Each row was made from one small tree. Brackets hold a mark, then the marks that hang from it, in alphabetical order. Every link used is in the known rows. Write each row's tree.
In the rows, 128 means zero.
Known rows
(G (J Z)): [117 128 134 131 129 126 125 140 119 132 123  94 150 138 110 127 116 144
 130 131 119 115 145 115 170 110 115]
(G (J P)): [118 124 128 133 138 123 136 148 118 124 115 114 150 132 117 133 113 145
 125 127 127 108 139 114 155 117 114]
(W A): [127 125 126 136 115 140 153 151 123 134 139 108 154 131 130 143  97 131
 129 120 141 102 140 112 153 105 113]
(W (A Q) (M (G J))): [122 115 127 150 152 128 159 143 102 123 139 168 154 127 155 152  77 150
 139 125 144  83 150 101 174  93 104]
(M G (W (J P Z))): [120 131 121 127 149 115 154 144 126 121 106  78 152 112 133 160  95 145
 122 125 123  74 143 110 159  96 113]
(P (J R Z)): [116 133 135 132 117 133 127 132 122 134 123  55 149 144 108 141 128 129
 121 133 119 123 152 118 154 117 121]
(J Z): [121 128 135 134 118 131 135 142 127 135 126  79 151 131 113 127 117 136
 129 129 126 110 143 119 156 109 116]
(D (W A M)): [129 124 130 133 131 143 172 141 125 122 146 124 151 109 144 147  82 133
 123 114 146  82 148  96 152  95 111]
(A Q (W J M)): [126 122 134 151 153 143 154 147 109 127 128 183 161 127 125 141  90 138
 126 134 137  76 156 120 164  91 104]
(W (J P)): [121 127 124 132 138 128 147 149 124 125 112 105 152 131 115 145 110 133
 121 125 126 100 143 117 151 112 115]
(Z (J P R (W M))): [123 127 129 130 133 124 139 132 144 124 111  38 142 115 110 134 110 144
 112 123 130  92 142 111 154 119 121]
(W A (J P R Z)): [119 133 128 122 116 138 143 133 134 134 112  29 151 144 118 155 109 138
 125 122 119 108 149 114 169 101 121]
(F Q): [125 123 136 140 115 123 136 150 117 134 136 116 153 136 116 116 113 142
 137 130 126 108 143 122 147 116 115]
(Z J): [125 128 128 143 131 126 134 150 123 134 124  80 145 126 120 130 117 135
 125 127 127 106 140 119 155 111 113]
(P J): [121 127 125 141 131 132 140 152 115 126 133 122 153 134 114 141 115 121
 121 129 132 112 146 115 142 123 115]
(J P Z): [119 129 133 132 120 127 136 145 131 129 115  63 150 128 111 130 120 139
 127 126 125 108 139 120 148 115 118]
(G (J P Z)): [114 128 132 129 131 122 127 143 123 126 111  79 149 136 109 129 120 147
 129 129 119 115 141 115 164 116 116]
(G (J R) (M W)): [120 125 135 124 142 127 139 131 113 130 128 106 145 119 128 151  95 159
 116 126 139  89 150 113 157  99 112]
(M (G J)): [120 123 128 140 144 120 140 142 106 123 123 144 149 126 131 143 103 149
 127 129 129  90 144 102 169 104 110]
(J R (W (M G)) Z): [121 125 136 128 127 126 143 118 137 123 123  66 147 115 116 140 100 150
 118 126 131  78 149 100 168 104 120]
(M G): [125 123 128 142 134 125 149 144 115 126 127 127 150 120 132 144 104 142
 126 126 135  84 141 107 155 104 111]
(J R W Z): [122 128 140 120 107 135 132 127 138 135 117  28 151 133  94 129 118 142
 118 130 121 103 143 119 164 111 123]
(Z (J P R W)): [123 129 130 127 122 126 133 137 139 128 104  14 143 125 101 134 120 144
 113 126 120  99 136 119 157 120 121]
(A W): [128 127 135 142 124 144 144 150 118 131 127 145 157 123 115 131 106 138
 121 132 136  85 143 117 155 103 109]
(D G): [125 126 131 142 125 136 148 140 117 126 126 118 151 123 130 138 107 131
 124 123 127  89 146 111 144 110 112]
(M (G (J P Z)) W): [116 128 125 128 148 111 143 142 119 120 108  89 149 113 134 149  98 157
 126 127 124  82 139 108 164 101 111]
(J P): [122 125 129 136 126 128 145 150 126 127 117 100 150 125 117 134 114 137
 124 125 133 100 137 119 141 116 115]
(J P R (W A) Z): [122 129 134 116 101 139 143 134 144 132 115   4 153 133 103 142 106 143
 120 121 126 102 138 113 164 113 124]
(A (W (J P R Z))): [120 135 137 128 124 142 134 132 128 131 100  67 154 137 104 143 117 146
 116 133 114  92 151 119 171  99 116]

Which tree is each row?
[119 129 139 117 109 131 133 130 142 130 105  11 150 131  93 131 122 145
 116 128 120 102 139 119 159 118 124] | (J P R W Z)
[128 126 126 131 121 136 146 133 141 131 132  46 145 122 122 142  93 139
 118 118 137  94 145 104 167 108 119] | (Z (J R (W A M)))
[121 131 131 135 125 125 131 139 130 134 105  34 141 129 119 136 127 143
 120 127 121 109 140 122 152 112 117] | (Z (J P R))
[131 125 135 135 133 147 173 135 112 115 147 109 149 109 145 161  78 141
 117 109 142  67 153  93 152  98 109] | (D (G M) (W A))
[123 129 125 126 121 139 152 140 128 132 115  67 151 141 124 160 103 135
 121 120 128 102 147 112 161 102 118] | (W A (J P R))
[121 127 133 123 117 127 139 144 141 125 112  43 153 124  94 127 114 140
 120 125 124  98 134 117 153 122 121] | (J P W Z)
[120 134 130 119 128 130 141 131 130 138 113  52 151 129 120 151 108 139
 120 130 119  96 151 122 162  90 116] | (M (W (J R Z)))
[123 129 119 126 145 124 156 152 127 125 111 102 154 117 127 153  97 134
 118 124 129  86 141 119 144 103 112] | (M (W (J P)))
[120 130 129 127 129 132 141 135 126 130 105  75 148 138 114 149 117 138
 117 127 121 102 147 118 155 107 118] | (W (J P R))
[121 124 129 129 135 127 143 140 124 112 111  97 154 124 111 136 103 141
 116 123 120  85 141 105 159 124 116] | (D (G (J P W)))
[124 128 136 119  98 143 142 131 140 137 126  20 154 136 104 140 104 139
 122 123 127 102 143 112 170 106 122] | (J R (W A) Z)
[128 123 133 135 118 139 145 142 124 138 123  26 152 137 118 142 102 141
 127 127 127  99 141 124 171 103 114] | (Z (J R (W (A Q))))
[121 132 125 124 137 127 146 144 127 133 119  81 155 123 121 147 101 134
 123 128 122  93 147 120 158  96 113] | (M (W (J Z)))
[119 126 135 123 127 126 129 139 129 127 121  75 154 133  94 124 111 144
 123 131 120 107 142 112 176 117 118] | (G (J W Z))
[125 116 129 138 140 130 155 148 106 123 129 123 159 132 129 151  82 150
 132 127 134  81 141 105 183 102 108] | (M (G (J (W (A Q)))))
[119 132 123 122 139 122 148 146 132 127 108  66 153 121 120 149 104 136
 121 125 122  92 143 121 152 102 115] | (M (W (J P Z)))
[127 123 122 134 140 136 167 156 112 135 130 115 162 129 144 162  80 131
 132 125 136  86 146 124 157  86 106] | (M (W (A Q) J))
[123 121 121 129 137 124 153 148 123 114 120  99 154 123 123 153  85 151
 122 119 134  80 135  95 174 113 115] | (M (G (J P (W A))))
[117 124 137 122 138 122 132 138 128 116 121  65 149 125  90 133 102 159
 116 123 130  97 142 108 169 126 119] | (G (J P W Z) M)
[121 132 138 134 131 144 138 125 129 132 120 109 153 130 113 141 104 142
 118 133 124  86 161 111 173  91 115] | (A (W (J R Z) M))
[119 127 128 131 139 131 147 130 132 125 113  99 146 128 123 149 107 138
 117 124 129  95 153 112 152 105 118] | (W (J P R) M)
[114 124 129 138 151 113 139 135 122 115 117 116 146 118 131 141 102 156
 128 125 130  89 147  98 168 109 114] | (W (M (G (J P Z))))
[122 129 125 127 114 137 143 149 131 126 138  57 159 138 101 145 100 122
 121 123 130 110 143 108 161 125 121] | (P (J (W A) Z))
[124 125 118 135 139 134 162 148 132 122 130 122 153 125 134 155  85 131
 124 115 140  92 148 102 154 105 115] | (W A (J P) M)
[125 121 123 130 134 128 151 145 119 120 131 115 155 126 124 151  82 148
 123 121 135  80 139  93 181 107 113] | (M (G (J (W A))))
[121 123 130 129 151 122 145 144 110 124 135 137 148 114 128 146  88 154
 119 124 144  86 146 111 153 104 109] | (G J (M W))
[125 125 129 138 139 121 143 126 133 123 121  68 141 110 124 143  99 150
 115 124 132  75 146 101 169 107 117] | (Z (J R (W (M G))))
